Every row comes from one small tree of marks. The marks that hang from a mark follow it in brackets, in alphabetical order. Every link used is in the known rows. Which tree was each row made from?
In the rows, zero is written as 128.
Known rows:
boripa(fuvu): [ 96 159 104 109 130 152 141 116 129 136 127 122 128  95 162 130 148 145
  94 149 142 117 139 150  96 142 150  95 138 132 142 123 140 145 123 143]
naku(boripa(fuvu lapa lenof tadid)): [ 79 172 117 131 153 138 120 115 112 139 120 148 117 101 139 121 138 147
 118 117 147 114 164 144  92 138 158 102 143 119 133  80 141 164 119 143]
naku(boripa(tadid(zolo))): [ 94 185  73 110 107 148 131 107 147 127 144 140 148 101 149 133 137 135
 110 149 135 116 149 142  91 142 167 121 141 126 150  93 133 145  84 152]
lapa(melato(fuvu(boripa(tadid)))): [109 140 130 113 129 152 150 110 129 130 140 104 122  96 138 132 149 149
 110 159 138 110 135 144  84 127 150 109 132 135 145 106 128 139 134 154]
naku(fegirad): [107 171 105 112 112 148 143 102 132 124 130 114 138 105 154 135 145 146
  90 157 135 120 131 144  91 154 151 118 136 131 135 124 128 138  94 138]
fumuk(boripa fegirad(naku)): [106 172 141 115 110 127 144 101 151 115 125 129 151  89 174 122 144 160
  85 180 143 130 134 134  87 152 120  94 131 117 134 146 129 139 158 115]
fumuk(boripa(lapa) fegirad): [101 164 145 123 123 124 139 111 140 121 120 137 147  99 163 124 135 152
  91 154 142 129 153 132  95 160 110 116 134 113 130 124 132 155 168 138]
fuvu(boripa(lapa) nefa): [ 99 116 109 106 133 151 147 125 133 119 138 115 121 105 133 133 133 150
 115 126 136 114 145 130 100 140 136 102 139 127 143 133 133 157 100 150]
fuvu(boripa(tadid)): [103 161  90 107 124 148 139 121 131 131 130 124 138  97 145 133 144 142
 110 141 137 117 134 143  94 133 143 109 135 124 142 110 132 140  99 152]
tadid(boripa): [ 99 157 104 102 126 141 148 114 156 105 136 131 151 101 161 137 143 144
 100 153 137 114 143 136  95 153 147 113 138 127 137 131 131 135  98 145]
fegirad(naku): [104 166 100 107 123 147 164 103 138 108 131 126 136  90 169 124 148 151
  86 150 145 124 141 143  88 143 131  93 133 139 132 141 131 139  80 126]
naku(boripa): [103 179  97 106 109 146 147 105 138 120 133 122 141 104 154 134 146 145
 100 155 132 116 133 136  92 149 151 114 141 139 143 134 134 136  88 146]
melato(fuvu): [106 158 115 113 119 149 144 106 135 114 136 121 135  95 160 128 151 147
  96 156 140 118 135 145  90 140 138 111 136 151 140 126 130 141 125 147]
fumuk(fegirad(naku(boripa(lapa tadid)))): [ 94 166 127 127 130 129 142  97 135 112 116 135 126  87 161 123 138 147
 108 148 148 130 159 142  83 146 128 102 135 105 125 103 137 162  90 127]
nefa(fuvu(boripa(lapa(melato) naku))): [101 136 135 114 167 169 186 121 126 123 124 110 115 100 141 129 142 153
  99 118 149 117 150 142  89 147 124 124 132 122 130 137 140 154  97 146]
nefa(fuvu(boripa)): [106 153  82  96 131 161 177 130 149  99 126 109 140 103 143 134 151 149
  97 144 139 118 120 141  95 145 144 117 135 133 149 140 137 127 119 142]
fumuk(boripa(fuvu lapa lenof naku)): [ 81 170 166 139 161 141 118 114 107 160 125 156 127  95 154 115 135 160
 100 120 153 118 164 139  96 149 130  99 138 125 120 122 140 166 151 135]
lapa(melato(fuvu(boripa(fumuk)))): [102 144 134 110 129 152 161 110 137 121 138 102 113 112 124 129 146 159
 106 166 131 107 132 132  84 141 140 103 135 174 153 128 120 138 139 158]
zolo(lenof tadid(boripa(naku))): [100 143 138 121 142 130 150 109 152  91 144 126 161  91 179 158 138 156
 116 159 143 103 145 147  87 146 107 130 133 117 130 161 137 160  89 121]
zolo(lenof tadid(boripa)): [103 140 115 109 131 121 163 115 165  68 144 116 167 100 174 159 140 156
 113 172 137 102 142 145  89 146 111 124 135 121 141 153 133 148 108 120]
fumuk(fegirad(naku(boripa(fuvu lapa)))): [ 88 150 145 124 132 139 152  99 131 116 116 120 114  89 164 124 143 152
 100 165 147 129 156 142  85 155 145  82 137 111 130 128 147 154 104 123]
tadid(boripa(lenof)): [ 96 163 110 107 139 134 142 116 151 101 138 153 150 111 151 129 141 150
 103 135 138 109 144 119  94 146 155 117 139 127 137 120 127 136 126 140]
zolo(lenof tadid(boripa(fuvu))): [ 93 132 125 113 139 125 155 119 157  84 141 109 154  94 175 159 143 157
 115 180 140 100 144 156  90 146 129 107 136 117 144 149 142 152 123 117]
melato(lapa): [113 155 113 111 117 146 155 116 128 117 128 125 139 106 149 133 143 146
  95 136 144 111 138 136  92 136 124 118 134 144 139 127 131 146  84 150]
zolo(lenof): [110 162 104 110 128 138 150 117 142  90 142 128 147 103 163 139 142 152
 107 151 140 107 136 134  93 141 116 113 138 137 138 146 133 143 111 130]
lapa(melato(fuvu)): [111 146 135 111 126 150 162 101 135 119 140 111 125 100 155 129 151 151
  93 158 139 112 139 141  85 138 137 113 134 149 142 123 127 141 142 148]
lapa(melato(fuvu(boripa(naku) nefa))): [108 108 168 113 132 167 136 105 126 148 153 100 107  94 136 135 142 160
 117 147 138 104 125 130  86 128 151 105 135 133 146 149 130 153 129 153]
nefa(fuvu): [104 167  78 101 135 154 168 123 150  99 121 120 142  99 158 130 151 147
  89 136 145 120 130 151  95 146 132 122 137 134 145 126 134 141 133 138]
boripa(fuvu(nefa)): [ 93 132 108 105 127 152 122 119 134 141 135 116 118  95 153 133 141 152
 107 141 141 110 131 145 100 136 156  90 142 127 152 126 137 160 145 141]
tadid(boripa zolo): [ 95 156  84  99 118 148 151 114 169  99 153 142 160 105 157 135 136 139
  99 157 135 115 154 131  95 154 163 120 138 128 146 119 132 134  90 148]
fegirad(fumuk(boripa(lapa lenof)) naku): [ 88 184 131 128 154 120 158 117 132 107 128 143 140 103 153 103 134 173
  81 141 152 129 162 117  87 145 117  80 130 150 113 121 120 160 144 100]
lapa(melato(fuvu(boripa(tadid) nefa))): [107 111 134 109 128 153 130 113 135 137 148  98 113  96 129 134 142 156
 125 149 136 103 127 140  87 119 155 103 136 128 154 111 125 153 153 153]
naku(boripa(fuvu tadid)): [ 88 176 101 117 124 147 118 111 125 149 123 122 128  91 154 134 146 143
 112 152 140 114 139 158  92 139 167  98 142 121 144 101 142 151 105 147]
tadid(boripa(lapa lenof naku) zolo): [ 82 153 124 124 160 148 140 111 143 115 148 178 143 106 149 122 126 143
 108 107 148 116 181 118  93 153 151 128 138 119 123 107 134 160  83 146]
fegirad(fumuk(boripa(lapa(melato))) naku): [ 97 169 143 120 147 129 181 110 136 117 130 111 130  98 159 112 136 172
  75 165 149 128 166 130  83 150 110  79 127 151 117 128 121 159 130 106]
fumuk(boripa(fuvu tadid) fegirad(naku)): [ 92 171 145 126 124 127 117 107 139 143 117 128 138  77 175 121 143 158
  97 177 151 128 140 154  88 143 137  78 131 101 135 112 137 153 177 116]
fuvu(boripa(lenof) nefa): [103 132 109 101 129 146 133 124 136 120 146 133 126 114 126 128 138 157
 116 124 133 105 122 110  97 129 157 105 141 127 154 132 126 144 147 143]
lapa(melato(fuvu(nefa))): [109 117 137 107 124 151 142 104 140 125 150 104 115  99 145 132 144 158
 106 151 138 105 132 137  88 131 144 107 138 142 152 127 124 154 162 146]
boripa(fumuk(fegirad) fuvu(nefa) naku): [ 81 137 151 125 142 148  95 111 135 163 121 134 103  96 147 126 131 160
 119 137 144 114 132 134  95 144 137  97 141 124 149 120 131 185 177 146]
lapa(melato(fuvu(boripa(naku(fegirad))))): [110 141 176 124 126 168 147  92 117 146 144  91 115  97 139 136 148 156
 102 170 135 111 126 138  78 145 163 115 130 132 132 143 130 136  95 147]

Write each row's tree:
[ 79 192  96 131 151 147 108 111 131 150 138 184 131 107 135 115 127 147
 115 102 147 114 158 130  91 137 141 125 139 144 140  75 120 174 124 153] | boripa(fumuk lenof naku tadid(zolo))
[ 83 176 141 131 138 134 135 118 122 143 120 102 131 101 150 121 135 164
  83 176 142 128 154 145  92 162 149  84 133 138 120 111 130 161 142 115] | naku(fegirad(fumuk(boripa(fuvu lapa))))
[ 88 146  93 108 136 145 159 116 161  95 148 146 151 106 154 133 130 137
 101 141 140 119 177 133  97 160 148 120 137 127 135 111 135 148  75 150] | tadid(boripa(lapa) zolo)
[ 92 149  63 109 147 160 168 134 150 101 132 130 139 100 135 128 136 138
 108 123 147 124 159 150  95 142 146 124 135 120 146  89 139 151 103 148] | nefa(fuvu(boripa(lapa tadid(zolo))))
[ 86 189 106 131 133 134 134 109 122 129 119 110 127 103 139 126 133 151
 102 152 139 127 155 140  85 152 154 109 136 129 119  81 125 167  74 126] | naku(boripa(lapa tadid) fegirad(fumuk))
[ 93 116 124 108 147 149 156 121 135 125 137 108 101 119 114 129 127 162
 118 128 134 106 151 125  95 144 126 101 140 152 152 124 121 166 126 158] | fuvu(boripa(fumuk lapa(melato)) nefa)
[ 85 147  96 103 126 152 144 118 162 115 148 134 147 100 159 136 139 140
 102 164 138 113 156 141  96 153 180 101 139 123 148 116 140 137 108 145] | tadid(boripa(fuvu) zolo)
[ 86 173 114 124 146 136 144 106 128 135 121 126 111 111 129 126 131 152
 115 132 138 113 168 146  87 149 124 116 141 150 138  85 124 170  98 157] | naku(boripa(fumuk lapa(melato) tadid))
[ 98 144 176 136 168 151 149  98 108 134 137 147 108 101 146 115 141 156
 101 109 152 112 166 129  82 136 124 122 134 140 120 110 129 166 134 145] | boripa(lapa(melato(fuvu)) lenof naku)
[101 187 117 117 113 140 134  97 128 120 134 129 137 116 137 130 144 152
 102 148 129 113 128 124  86 153 175 122 142 129 139 121 127 133 105 134] | naku(boripa(lenof) fegirad)
[ 94 113 124 120 137 149 121 121 127 126 139 113 114  92 130 130 135 151
 129 130 142 113 147 145  93 126 142 101 137 130 142 103 132 167 121 153] | melato(fuvu(boripa(lapa tadid) nefa))
[ 96 122 117 111 145 144 141 127 127 115 141 137 118 114 123 124 132 156
 118 107 138 110 145 113  98 134 142 105 140 126 144 123 130 157 131 143] | fuvu(boripa(lapa lenof) nefa)
[ 82 159  75 118 140 147 143 125 140 123 135 144 129 111 122 125 125 141
 118 126 139 120 170 138  95 146 137 111 137 149 146  81 127 163  85 162] | fuvu(boripa(fumuk lapa tadid(zolo)))
[ 97 134  74 101 115 155 122 125 151 131 155 130 137 101 133 135 130 142
 123 135 134 111 136 133  98 128 168 108 139 116 160 102 130 152 116 154] | fuvu(boripa(tadid(zolo)) nefa)
[ 95 137 131 116 154 151 165 112 118 136 126 117 109 102 153 127 142 149
  92 135 146 115 166 149  92 147 134  99 135 129 134 111 140 158 123 146] | boripa(fuvu lapa(melato))
[112 105 143 102 121 158 149 111 139 124 154  91 113 104 131 135 144 159
 114 159 132 102 123 128  88 128 156 101 137 142 157 141 126 141 152 151] | lapa(melato(fuvu(boripa nefa)))
[ 92 143 145 136 151 158 127 111 109 146 130 128 118  82 143 126 140 145
 119 124 150 121 157 151  88 133 132 111 132 128 121 109 138 165  78 157] | melato(fuvu(boripa(lapa naku tadid)))
[ 89 180 105 127 145 133 129 111 120 123 124 155 130 107 139 122 135 146
 116 110 143 116 162 134  91 138 141 120 142 122 130  83 132 161 104 145] | naku(boripa(lapa lenof tadid))
[ 92 160 119 123 141 131 145 112 140 114 112 143 123 111 145 121 132 148
 100 134 141 126 157 130  93 158 104 116 137 141 136 102 125 170 143 150] | boripa(fumuk(fegirad) lapa)
[ 88 160  90 108 133 134 142 120 178  74 157 145 156 116 144 140 126 154
 120 167 134 101 155 124  93 157 136 117 143 154 149 129 124 144 104 138] | tadid(boripa(fumuk) zolo(lenof))
[ 92 151 109 114 138 116 157 117 169  70 139 121 158 109 158 154 135 162
 119 171 134 100 144 145  88 152 102 122 137 150 148 144 124 158 118 125] | zolo(lenof tadid(boripa(fumuk)))
[ 87 163 146 134 151 141 132 106 128 138 111 153 116 100 150 120 129 150
 104 121 147 127 161 131  91 158  99 121 135 135 125 110 128 181 122 152] | boripa(fumuk(fegirad) lapa naku)
[ 87 163 133 116 144 120 142 105 164  87 124 157 136 109 148 117 136 163
 105 152 141 118 145 111  84 153 136 100 136 134 138 118 119 148 152 121] | tadid(boripa(fumuk(fegirad(naku)) lenof))
[ 95 143 120 111 148 147 175 117 130 121 128 114 110 119 122 128 134 155
 104 135 134 113 157 128  91 151 118 108 136 160 142 119 124 152 102 158] | fuvu(boripa(fumuk lapa(melato)))
[ 79 110 125 110 150 144 129 123 146 120 135 121 120  97 149 136 131 152
 117 137 144 110 161 144 101 149 156  91 142 116 139 122 141 167 117 143] | tadid(boripa(fuvu(nefa) lapa))
[ 79 152 109 111 122 147 111 115 140 144 131 111 110 107 130 133 136 160
 122 152 132 105 129 141  97 147 161  87 150 153 163 125 131 163 133 149] | naku(boripa(fumuk fuvu(nefa)))
[113 133 139 105 122 157 168 108 133 118 144  98 123 103 140 133 152 153
 100 167 132 109 129 132  84 136 149 106 133 146 146 137 129 127 131 152] | lapa(melato(fuvu(boripa)))
[102 107 146 116 142 149 149 106 131 120 144 108 107 100 142 128 137 156
 108 135 143 109 155 140  89 135 128 108 137 142 142 118 127 169 145 148] | boripa(lapa(melato(fuvu(nefa))))
[ 81 119 131 116 158 148 140 118 129 143 128 113  90 110 128 126 128 162
 112 127 143 107 162 144  96 145 129  91 142 150 150 107 128 182 151 150] | boripa(fumuk fuvu(nefa) lapa(melato))
[ 91 159 110 111 130 157 137 108 158 123 152 151 154  96 163 136 134 140
 102 143 142 116 157 131  93 154 160 122 137 123 134 128 135 145  70 150] | tadid(boripa(naku) zolo)
[ 97 183  97 115 118 141 141  99 135 120 129 124 135  86 162 128 146 150
 105 154 143 121 142 151  85 138 146  96 137 128 134 119 134 144  63 129] | fegirad(naku(boripa(tadid)))
[ 93 172 115 120 139 137 148 109 124 111 130 149 130 114 140 122 138 149
 105 119 138 116 157 123  92 148 141 118 143 134 132 113 134 150 101 142] | naku(boripa(lapa lenof))
[ 92 158  89 118 135 145 125 123 142 114 149 140 141  94 159 137 135 145
 119 152 146 106 153 150  93 133 149 103 139 120 146 102 140 155 122 133] | boripa(fuvu tadid(zolo(lenof)))
[ 90 172  70 108 144 151 150 135 148 112 114 119 130 105 127 129 143 152
 114 135 141 116 127 152  94 141 133 115 138 147 154 101 126 149 132 151] | nefa(fuvu(boripa(fumuk tadid)))
[ 82 128 124 117 150 132 163 117 144 106 124 115 140  94 169 147 141 147
 101 154 144 116 168 163  93 153 130 108 134 118 135 122 144 165 105 135] | zolo(tadid(boripa(fuvu lapa)))
[ 93 169 161 123 130 124 131 107 138 126 124 144 137  93 165 113 145 167
  91 167 147 124 135 127  87 145 143  80 134 110 137 130 134 143 206 108] | fumuk(boripa(fuvu lenof) fegirad(naku))
[ 93 170 117 127 123 126 123 114 149 130 131 156 156  96 158 122 126 141
 102 148 144 129 168 138  95 153 125 123 133 101 137  82 131 164 164 143] | fumuk(boripa(lapa tadid(zolo)) fegirad)
[ 95 151 129 116 135 139 152 105 148 121 134 127 155  89 177 150 142 149
 102 148 142 114 147 152  89 149 123 128 131 117 132 142 135 159  85 137] | zolo(tadid(boripa(naku)))
[ 95 163  77 102 138 157 170 132 152 100 119 112 131 112 127 130 146 156
 103 145 137 116 123 141  95 150 134 112 138 159 156 131 128 138 130 148] | nefa(fuvu(boripa(fumuk)))
[ 80 180  97 131 165 129 129 120 122 126 117 167 121 112 130 113 130 151
 113  96 147 117 168 137  94 140 114 117 139 150 133  67 120 178 131 149] | boripa(fumuk lapa lenof tadid)
[ 93 143 158 119 125 124  96 119 141 144 132 141 133 104 148 121 135 166
 108 152 139 111 124 119  98 140 152  94 142 102 153 120 130 160 252 127] | fumuk(boripa(fuvu(nefa) lenof) fegirad)
[110 117 138 115 113 149 130 114 133 118 144 109 125  99 138 133 141 157
 113 142 144 102 128 136  90 124 135 109 137 150 150 130 127 158 124 149] | melato(fuvu(nefa) lapa)
[ 96 197 113 119 122 133 139 106 130 117 132 122 136 120 134 122 141 161
  93 159 130 117 127 110  83 150 174 110 139 141 131 109 118 143 119 116] | naku(boripa(lenof) fegirad(fumuk))
[ 90 151 137 115 131 134 104 121 134 147 139 136 132 104 143 123 137 167
 108 143 140 107 131 130 100 137 156  89 144 125 152 126 130 155 210 130] | fumuk(boripa(fuvu(nefa) lenof))
[ 98 115 137 123 148 144 131 108 128 133 139 114 106  93 140 127 134 153
 119 125 147 108 160 152  89 127 129 110 136 130 139  88 126 180 146 150] | boripa(lapa(melato(fuvu(nefa))) tadid)
[ 78 148 110 113 139 130 148 117 155 114 123 114 139 102 158 146 141 156
 106 168 136 109 147 160  92 154 134 104 137 145 153 122 132 161 130 139] | zolo(tadid(boripa(fumuk fuvu)))
[ 82 200  99 124 137 130 128 102 134 119 124 151 123 105 135 115 139 161
 115 133 142 115 144 134  83 137 144  96 142 154 140  99 121 155 103 129] | fegirad(naku(boripa(fumuk lenof tadid)))
[ 86 188 125 123 129 138 130 110 122 132 128 114 123 114 135 122 144 163
  95 166 132 116 129 120  84 148 191  92 140 137 134 106 127 146 133 115] | naku(boripa(fuvu lenof) fegirad(fumuk))
[ 79 178 136 130 159 125 136 130 120 133 124 139 133 107 146 109 135 168
  88 141 147 122 160 124  94 146 136  83 135 143 124 102 128 164 187 117] | fegirad(fumuk(boripa(fuvu lapa lenof)))
[102 111 136 108 152 145 157 121 126 120 146 125 108 119 118 125 131 160
 115 109 136 104 148 109  94 132 142 109 138 124 145 120 127 157 146 145] | fuvu(boripa(lapa(melato) lenof) nefa)
[ 88 162 122 117 131 138 128 115 141 134 112 132 119 104 151 125 141 151
 102 158 139 120 136 137  93 152 136  99 138 137 150 108 130 160 174 147] | boripa(fumuk(fegirad) fuvu)
[ 89 134 134 117 139 162 109 113 122 166 135 125 113  86 158 132 139 154
 111 129 147 110 135 148  98 135 151  95 141 120 141 136 140 171 124 145] | boripa(fuvu(nefa) naku)
